Each row was made from one path, in order. Every step used is in the known rows, and no mark comes twice. Write each row's path.
Known rows
H-N-Z: [ 0.14 -0.14 -0.01 -0.12 -0.05 -0.10  0.01 -0.33  0.05 -0.14  0.11 -0.06
 -0.04 -0.41 -0.16  0.06  0.16 -0.20 -0.04 -0.01 -0.02  0.16 -0.02]
H-N-Y: [ 0.06  0.01  0.03  0.01  0.04  0.02 -0.12 -0.06 -0.06  0.11  0.11  0.01
  0.09 -0.05 -0.19 -0.05 -0.02 -0.21 -0.06 -0.08 -0.12 -0.03 -0.04]
D-Y-N-H: [-0.08 -0.19  0.18 -0.09  0.17  0.15 -0.35 -0.15  0.30 -0.01  0.23  0.18
 -0.19  0.16  0.17 -0.02 -0.20 -0.07  0.08  0.17  0.11  0.01  0.03]
H-D-M-N-Z: [-0.04 -0.05  0.19  0.12 -0.09 -0.15  0.23 -0.24 -0.34  0.08 -0.23 -0.20
 -0.12 -0.09  0.12 -0.08  0.07  0.11  0.07 -0.28 -0.20  0.22  0.13]
Y-D-H-N-M: [ 0.17  0.02 -0.11  0.12 -0.26  0.06  0.26  0.28 -0.01 -0.05 -0.10  0.07
 -0.25  0.17 -0.12  0.18 -0.15  0.17 -0.09  0.14  0.30 -0.14 -0.11]
D-Y-N: [-0.14 -0.01  0.31 -0.01  0.10  0.13 -0.19  0.00  0.37 -0.04  0.09  0.13
 -0.09 -0.05  0.13  0.09  0.00  0.05  0.00  0.17  0.09  0.05  0.13]
Y-D-M-N: [-0.13  0.15  0.20  0.27 -0.03 -0.10 -0.03  0.19 -0.10  0.08 -0.14 -0.24
 -0.10  0.09  0.06 -0.02  0.12  0.27 -0.08  0.06  0.15 -0.03  0.28]
M-N: [-0.05  0.12 -0.02  0.04  0.02  0.04 -0.04 -0.17  0.02 -0.26  0.15 -0.19
  0.23 -0.05 -0.09 -0.04  0.12  0.01  0.13 -0.07  0.01  0.02  0.14]
Q-H-N-Y-D: [ 0.21  0.15 -0.17 -0.18 -0.03  0.17  0.05  0.23 -0.20 -0.05  0.04  0.03
 -0.02 -0.02 -0.14  0.06 -0.09 -0.12 -0.09  0.16  0.01 -0.11 -0.01]
Q-H-D-Y: [-0.03  0.12 -0.07 -0.26  0.01  0.12  0.32  0.24 -0.12 -0.21 -0.07  0.23
  0.11 -0.17  0.12  0.06 -0.16  0.07  0.00 -0.08 -0.13  0.18 -0.37]
Q-H-D-M-N: [-0.03  0.41 -0.03 -0.04 -0.28  0.01  0.35  0.11 -0.51 -0.23 -0.47 -0.05
 -0.02  0.17  0.15 -0.09 -0.08  0.10  0.28 -0.23 -0.06  0.01 -0.27]
H-D: [-0.06  0.22  0.02  0.13 -0.08 -0.11  0.20  0.01 -0.16  0.16  0.11  0.07
  0.15 -0.28  0.02 -0.11 -0.08  0.07  0.05 -0.19 -0.14  0.18 -0.23]
Y-N-M: [ 0.11  0.18  0.09  0.05 -0.25 -0.13 -0.19 -0.30  0.17  0.15 -0.24 -0.01
  0.01  0.09  0.04  0.03 -0.13  0.01  0.22  0.17  0.15 -0.16 -0.08]
Q-H-N-Y-D-M: [ 0.07  0.15  0.02 -0.07 -0.06  0.02  0.04  0.38 -0.26  0.09 -0.39  0.07
 -0.24  0.15  0.01  0.01 -0.08 -0.05 -0.18  0.09  0.06 -0.15 -0.06]
Q-H: [-0.03  0.23 -0.37 -0.26 -0.07 -0.02  0.01  0.03  0.07 -0.34 -0.10  0.11
  0.26 -0.14  0.00  0.06  0.04 -0.18  0.17  0.00  0.03 -0.08 -0.33]
Q-H-D: [ 0.06  0.36 -0.30 -0.13 -0.18 -0.01  0.31  0.08 -0.24 -0.16 -0.14  0.15
  0.21 -0.17  0.05 -0.01 -0.16 -0.02  0.20 -0.11 -0.14  0.08 -0.42]
D-Y-N-M: [ 0.01 -0.08  0.33 -0.08 -0.09 -0.05 -0.22 -0.14  0.35  0.12 -0.13  0.08
 -0.12  0.11  0.07  0.05 -0.11  0.09  0.00  0.26  0.16 -0.03  0.08]
Y-D-M-N-H-Q: [-0.05 -0.13 -0.12 -0.11 -0.06 -0.23  0.13 -0.10 -0.37  0.03 -0.09 -0.10
 -0.16  0.38  0.04 -0.10  0.02  0.11 -0.13  0.00  0.16 -0.03  0.06]
D-M: [-0.23  0.13  0.16  0.16 -0.08 -0.33 -0.15  0.13  0.17  0.16 -0.31  0.04
 -0.02 -0.11  0.11 -0.05  0.03  0.02 -0.11 -0.11  0.05 -0.04 -0.19]
D-M-N-Z: [-0.07 -0.19  0.13  0.00  0.01 -0.21 -0.08 -0.29 -0.03 -0.10 -0.17 -0.24
 -0.02 -0.09  0.02 -0.04  0.24 -0.09 -0.03 -0.12 -0.03  0.08  0.24]
D-H-N: [ 0.01  0.03 -0.17  0.04 -0.13  0.16  0.27  0.21  0.14 -0.35 -0.01  0.13
 -0.15  0.01 -0.08  0.04 -0.01 -0.07  0.00 -0.13  0.08 -0.04 -0.29]
Z-N: [ 0.01  0.05 -0.03  0.10  0.00 -0.02 -0.39 -0.12  0.33 -0.05  0.12 -0.01
  0.17  0.01 -0.15 -0.13  0.27  0.08  0.04  0.06  0.00  0.09 -0.02]
M-N-H: [ 0.00 -0.02 -0.11 -0.01  0.11  0.08 -0.24 -0.35 -0.06 -0.25  0.33 -0.13
  0.20  0.18 -0.05 -0.19 -0.06 -0.13  0.31 -0.10  0.01 -0.04 -0.03]

Write each row's path
[-0.02 -0.22  0.18  0.11  0.09 -0.15  0.02 -0.06 -0.06  0.06 -0.07 -0.28
 -0.14 -0.09  0.05  0.10  0.22  0.17 -0.17  0.07  0.06  0.05  0.42]  Y-D-M-N-Z
[ 0.28 -0.02 -0.31 -0.38 -0.14  0.01  0.11 -0.24 -0.05 -0.48 -0.09  0.01
 -0.01 -0.28 -0.13  0.08  0.11 -0.29  0.07  0.02  0.00  0.09 -0.22]  Q-H-N-Z
[ 0.03 -0.17 -0.03 -0.04 -0.02 -0.06 -0.11 -0.39  0.23  0.04  0.06 -0.06
 -0.05 -0.24  0.10  0.12  0.12 -0.16  0.06  0.13 -0.02  0.06  0.23]  Y-N-Z
[-0.07  0.09  0.35  0.07  0.00  0.15  0.15  0.09  0.06  0.16  0.05  0.13
 -0.19 -0.06  0.18  0.02 -0.17  0.20  0.05  0.02 -0.10  0.22  0.03]  H-D-Y-N
[-0.04 -0.06  0.02 -0.01  0.19  0.09 -0.15 -0.16 -0.06  0.05  0.23 -0.16
  0.33  0.04 -0.09 -0.06  0.08 -0.11  0.08 -0.15 -0.18 -0.09  0.29]  M-N-Y
[ 0.07  0.05 -0.19  0.17 -0.07  0.23  0.32  0.43  0.14 -0.19  0.08  0.10
 -0.19  0.00 -0.07  0.11 -0.06  0.11 -0.18  0.08  0.19 -0.06 -0.10]  Y-D-H-N
[-0.02 -0.37  0.25 -0.15  0.16  0.05 -0.11 -0.23  0.44  0.02  0.15  0.06
 -0.19 -0.23  0.14  0.20  0.15 -0.06 -0.11  0.17  0.01  0.18  0.32]  D-Y-N-Z
[-0.11 -0.38 -0.35 -0.19  0.13 -0.02  0.46  0.35 -0.08  0.22  0.22  0.19
 -0.03  0.15 -0.02  0.24  0.02  0.02 -0.42 -0.05 -0.03 -0.07  0.14]  N-Y-D-H-Q
[-0.18 -0.06  0.21  0.20  0.16 -0.22 -0.21  0.35 -0.02  0.58 -0.10  0.04
 -0.09 -0.02  0.09  0.06 -0.02  0.09 -0.29  0.05 -0.01 -0.13  0.21]  N-Y-D-M
[ 0.00 -0.08  0.07  0.11  0.25  0.13 -0.07  0.06 -0.15  0.17  0.34 -0.20
  0.19  0.06 -0.10  0.04  0.06  0.06 -0.06  0.04 -0.06 -0.08  0.48]  M-N-Y-D
[ 0.16  0.33 -0.27 -0.26 -0.22  0.07  0.08  0.00 -0.07 -0.48 -0.21  0.07
  0.05 -0.10 -0.13 -0.02  0.01 -0.20  0.13 -0.01  0.11 -0.02 -0.45]  Q-H-N
[-0.07 -0.27 -0.17  0.09  0.24  0.31  0.23  0.35 -0.03  0.04  0.27 -0.08
  0.06  0.24 -0.05  0.13 -0.01  0.11 -0.12 -0.05 -0.03 -0.18  0.41]  M-N-Y-D-H
[-0.17 -0.02  0.24  0.10  0.10 -0.10 -0.18 -0.04 -0.13  0.15 -0.17 -0.15
  0.04  0.20  0.03 -0.09  0.09 -0.06  0.02 -0.20 -0.12 -0.13  0.23]  D-M-N-Y
[ 0.01 -0.10  0.08  0.04  0.17  0.03 -0.44 -0.08  0.26  0.24  0.14 -0.01
  0.22  0.15 -0.19 -0.16  0.23 -0.03 -0.06  0.02 -0.13  0.03  0.13]  Z-N-Y
[-0.01  0.09 -0.18  0.06  0.00 -0.07  0.04 -0.17 -0.26  0.15  0.18  0.12
  0.12 -0.05  0.07 -0.19 -0.29 -0.05  0.16 -0.14 -0.16  0.13 -0.40]  N-H-D
[-0.02  0.05 -0.10  0.01 -0.01  0.05 -0.33 -0.29  0.13  0.03  0.11  0.08
 -0.04  0.18  0.10 -0.10 -0.21 -0.14  0.22  0.12  0.07 -0.10 -0.09]  Y-N-H
[ 0.09  0.02 -0.10  0.15 -0.01  0.04 -0.22 -0.24 -0.09  0.10  0.22  0.07
  0.10  0.25 -0.04 -0.30 -0.10  0.10  0.23 -0.06 -0.09  0.21 -0.28]  Z-N-H-D
[ 0.15 -0.02 -0.13 -0.02 -0.30 -0.02  0.21  0.04  0.10 -0.22 -0.21  0.10
 -0.15  0.19 -0.16  0.01 -0.14 -0.07  0.08 -0.07  0.20 -0.18 -0.39]  D-H-N-M
[ 0.02 -0.31 -0.12  0.15  0.29  0.24 -0.12  0.39  0.34  0.18  0.29  0.08
 -0.05  0.31 -0.05  0.06  0.10  0.19 -0.21  0.12 -0.01 -0.07  0.29]  Z-N-Y-D-H
[-0.06 -0.13  0.01  0.10  0.24 -0.04 -0.16  0.16  0.04  0.41  0.34  0.00
  0.17 -0.20 -0.01  0.10 -0.02  0.00 -0.26  0.15 -0.07 -0.04  0.28]  N-Y-D
[ 0.06 -0.25 -0.05 -0.12  0.08 -0.04 -0.01 -0.43  0.00 -0.24  0.23 -0.23
  0.21 -0.26 -0.11  0.02  0.26 -0.15  0.10 -0.07 -0.09  0.10  0.30]  M-N-Z
[-0.02  0.05  0.27  0.21  0.02 -0.11 -0.11  0.30 -0.08  0.40 -0.18 -0.01
 -0.29  0.05 -0.04 -0.03 -0.07  0.07 -0.33  0.07  0.05 -0.11  0.16]  H-N-Y-D-M
[-0.07  0.38 -0.11 -0.08 -0.28 -0.16  0.25  0.25 -0.32 -0.03 -0.54  0.17
 -0.03 -0.03  0.23 -0.09 -0.16  0.06  0.13 -0.19 -0.08  0.02 -0.48]  Q-H-D-M
